Known rows, with every way that one mark hangs from another:
q_702{q_94{q_428} q_299}: [-10 -16  -2   2   0  -2   1  15  -9 -31  -2  13   1   1 -12  -9  -1  -6
  -2  17  10  10  12  12  21   4   3]
q_201{q_416{q_703}}: [ -8   8  13  -4 -17  -2   2   3 -15 -20 -13 -12   8   7   8  -1  12   3
  14   5   8   3 -19   1 -14  17   1]
q_94{q_428{q_908}}: [ -4  -2   5  10  -1   0  -9   8  -4 -20  -3  12   1  -1 -10  -1   2  -8
  -1  11   9   8  14   0   8   7   0]
q_94{q_428{q_73{q_416}} q_702{q_299}}: [ -6  -4   1   8   3   6  10   6 -14 -15  -3   9  -1  -8 -11  -5 -10  -7
 -13  15   8  11  21  -3  15   3   1]
q_299{q_702}: [-10  -9   2  -1 -13  -3   3  11  -8 -25  -6   6   2  -1  -7  -8   6  -9
   4   9  10   6   0  10  -6  11   0]
q_111{q_269 q_416{q_73 q_201 q_703}}: [ -8  17  13  -9 -21  -3  15   1   4  -1 -20 -10   7   3  20 -16   0   9
  17   0 -10  -8 -20   7 -38  14  -1]
q_482{q_143{q_201{q_416{q_73 q_111}}}}: [  0   4  17  -6 -17  -6 -12   3  -9 -23 -10 -22  11   1  10   9  23  -4
  19  -1  19  11 -20   0 -32  19   2]
q_73{q_416{q_111}}: [  2   9   7  -2 -10   5   8   3 -12 -10 -11  -5   5  -2   1  -9   4  -4
   5  -2   9   3 -18  -4 -28  12   2]
q_94{q_428{q_73{q_416} q_908} q_702{q_299}}: [ -4  -2   1  14   9   7   7   7 -13 -13   0  11  -1  -9 -12  -2 -12  -7
 -16  19   8  12  32  -5  22  -1  -1]
q_428{q_73{q_416} q_94{q_702} q_908}: [ -2   6   6  15   9   8   1   2 -13  -7  -6   8  -1 -10 -12   4  -7 -10
 -17  16   8  10  26 -10  10  -5  -2]
q_299{q_702{q_94}}: [-10 -15  -1  -2  -7  -4   2  16  -9 -30  -5   9   1   2 -11  -9   2  -9
   2  15  11   9   4  14   6   7   1]
q_908{q_428{q_73{q_416{q_111 q_703}} q_94{q_702{q_299}}}}: [  3   7   3  13  12   8  11   0 -16  -3  -2  -6  -1 -11  -2  -4  -9   4
  -9  15   3  12  14 -10   3  -5   5]
q_482{q_143{q_201{q_416{q_73}}}}: [ -6   1  18  -5 -19  -8 -14   4  -9 -28 -10 -16  11   4   7  14  22  -8
  16   3  19  10 -13   1 -20  19   0]
q_94{q_428{q_908} q_702}: [ -5  -8   2  12   1   2  -7   8  -4 -21  -2  16   0  -4 -15  -1   1  -7
  -7  19   9  12  23   1  15   6   1]
q_143{q_201{q_416{q_73 q_111{q_269} q_703}}}: [  1  15  14  -7 -17  -4   8   0  -2 -11 -17 -23  10   3  19  -6  16   5
  22  -3   8   4 -30   7 -39  18   1]
q_201{q_416{q_73 q_111 q_703}}: [  2  16  14  -5 -16   0   5   0 -11  -7 -14 -25   8   6  15  -3   9   7
  16   1   4   1 -33   2 -30  14   4]
q_702{q_94 q_299}: [-12 -15   0  -2  -5  -3   4  13 -12 -30  -6   7   3   1  -8 -11   5  -9
   2  16  10   9   3  13   9   5   1]
q_416{q_73 q_201 q_703}: [ -4  11  15  -5 -16   0  -5   3  -4  -4 -13 -16   6   6  14   2   0   7
  12   4   0  -1 -21  -1 -32  14   4]
q_143{q_201{q_416{q_111}}}: [ -2   3  13  -5 -14  -5  -2   3 -12 -24 -11 -11  10   1   5   1  20  -2
  16   0  19  10 -18   1 -24  21   1]
q_908{q_428{q_73}}: [ -6   4   8  12   0  -4  -5   3  -6 -12  -4   3   0  -5  -6   1   1 -11
   1   8   8   7   5  -5   1   5  -1]
q_908{q_428{q_73{q_416{q_111 q_703}} q_94{q_702}}}: [  6  14   7  13  10   8   4  -2 -13   1  -5  -8   0 -10  -2   0  -8   3
  -7   9   3  10   9 -15  -6  -3   4]
q_201{q_416{q_73 q_111{q_269} q_703}}: [  0  17  11  -5 -17   0  15   0  -2  -7 -17 -19   8   3  18 -14  11   5
  18  -2   1  -1 -32   8 -36  13   2]
q_73{q_416}: [ -5   6   8  -1 -13   3   6   4 -12 -15 -10   0   4   0  -2  -5   3  -8
   2   1  10   2 -11  -4 -16  12   0]
q_73{q_416{q_111{q_269} q_201 q_703}}: [  0  19  11  -8 -13   6  16   0  -4  -2 -16 -13   7  -1  17 -15  -1  11
  13  -6   2  -3 -24  -3 -52  15   3]

Rows:
[ -2  12   9  15   7   3  -1   0 -11  -5  -4   3   0  -7  -7   4  -6 -10
  -9   7   8   7  12 -14   5  -2  -2]
q_908{q_428{q_73{q_416} q_94}}
[ -6 -14  -2   8   5  -2  -5  18  -6 -29   1  17  -1   0 -17  -4  -7  -8
  -4  21  11  13  24  11  25   2   0]
q_299{q_702{q_94{q_428{q_908}}}}
[ -5   1   5  11   9   8   2   6 -11  -8  -2   7   0  -9  -6   2 -16   1
 -14  19   7  12  30  -9  10   2   1]
q_94{q_428{q_73{q_416{q_201}} q_908} q_702{q_299}}
[ -8 -11   0  15   9   3   0   9  -9 -19   1  15  -2  -9 -14  -1  -6  -8
 -13  24   8  14  34   3  27  -1   0]
q_94{q_428{q_73 q_908} q_702{q_299}}
[  0  15  11  -7 -15   1   7   1   5   0 -17 -17   6   1  19 -13   3  10
  16  -2  -3  -3 -27   5 -51  13   4]
q_416{q_73 q_111{q_269} q_201 q_703}
[ -5   7   8  -3 -15  -2  14   2  -3 -20 -14  -3   7  -1   7 -17  17  -3
  14  -1   9   3 -19   9 -27  14   0]
q_201{q_416{q_111{q_269}}}
[  4  23  12   5   5   9   8   1  -1   5 -10  -7   3  -6  10  -7 -15  10
   3   0   1   2   2 -10 -30   6   1]
q_94{q_428{q_73{q_416{q_111{q_269} q_201 q_703}} q_908}}
[  1  16   7  -5 -13   6  20   0  -6  -7 -14  -8   5  -1  11 -19   3   2
  11  -6   3  -2 -24   0 -40  12   1]
q_73{q_416{q_111{q_269} q_703}}
[  2   9  19  -9 -19  -5 -10   2 -12 -20 -11 -30  12   5  17  11  20   4
  23  -1  15   9 -26  -1 -38  21   3]
q_482{q_143{q_201{q_416{q_73 q_111 q_703}}}}
[ -1   3  -1  14  12   6  20   1  -4  -6  -4   7  -2 -17  -6 -15  -5  -6
 -12  12   5  12  20  -3   2  -8   1]
q_908{q_428{q_73{q_416{q_111{q_269}}} q_94{q_702{q_299}}}}
[ -8 -16  -2   2  -2  -3  -2  17  -6 -31  -1  13   0   2 -15  -8  -4  -7
   0  17  11  12  14  13  17   6   2]
q_299{q_702{q_94{q_428}}}
[  3   4   5   7  13   6   0  12  -8  -8  -2   1  -1  -6  -6  -3 -22   5
  -7  12   9  11  19  -4  -2   1   1]
q_299{q_702{q_94{q_428{q_73{q_416{q_111 q_201}} q_908}}}}
[  0   5   6  12  13   7   5   1 -11  -1  -4  -2   0 -14  -2  -1 -10   5
 -12  15   6  13  19 -13  -4  -4   5]
q_908{q_428{q_73{q_416{q_111 q_201}} q_94{q_702{q_299}}}}
[ -7   5  16  -6 -17  -6  -4   3 -15 -24 -12 -14  10   7  10   7  17   2
  19   4  15   7 -17   1 -18  21   0]
q_143{q_201{q_416{q_703}}}
[-11 -12   1   8   4   2   3   7 -12 -19  -4   9  -1 -10 -12  -5   4  -9
 -12  21   7  12  24   5  17  -4   1]
q_428{q_73 q_94{q_702{q_299}}}
[ -5   3   7  16   7  -2  -8   3  -6 -11  -3   6  -1  -7  -9   3   2 -11
  -5  11   7   8  15  -6  10  -2  -1]
q_908{q_428{q_73 q_94}}
[ -6   1   6   8  13   4  -1  11 -11 -11  -2   6   1  -3  -5   1 -20   0
 -11  17   9  10  25  -5  14  -1   0]
q_702{q_94{q_428{q_73{q_416{q_201}} q_908}} q_299}
[ -7  14   9  -5 -20  -3  19   1   2  -5 -18  -6   5   2  14 -19   3   1
  15   0  -9  -7 -18  11 -26  11  -3]
q_111{q_269 q_416{q_73 q_703}}
[ -5  -3   4  13  11  -1  -9  11  -6 -18  -1  12  -1  -2 -14   1  -9 -10
  -7  16   9  11  24   1  23  -1  -2]
q_702{q_94{q_428{q_73 q_908}}}
[ -9 -13   0   8   3   1   3   9  -9 -21  -1  12  -1  -8 -13  -5  -2  -8
  -9  19   8  12  24   5  20   3   2]
q_94{q_428{q_73} q_702{q_299}}
[  0  13  11  -5 -11   6   4   2  -9  -6 -12  -9   6  -2   8  -7   0   5
   7  -3   9   2 -19  -8 -40  15   4]
q_73{q_416{q_111 q_201}}
[  1  12   7  -4 -14   1  13   1   2  -4 -15 -12   4   0  13 -17   6   1
  14  -1  -2  -2 -27   9 -39  10   2]
q_416{q_73 q_111{q_269} q_703}
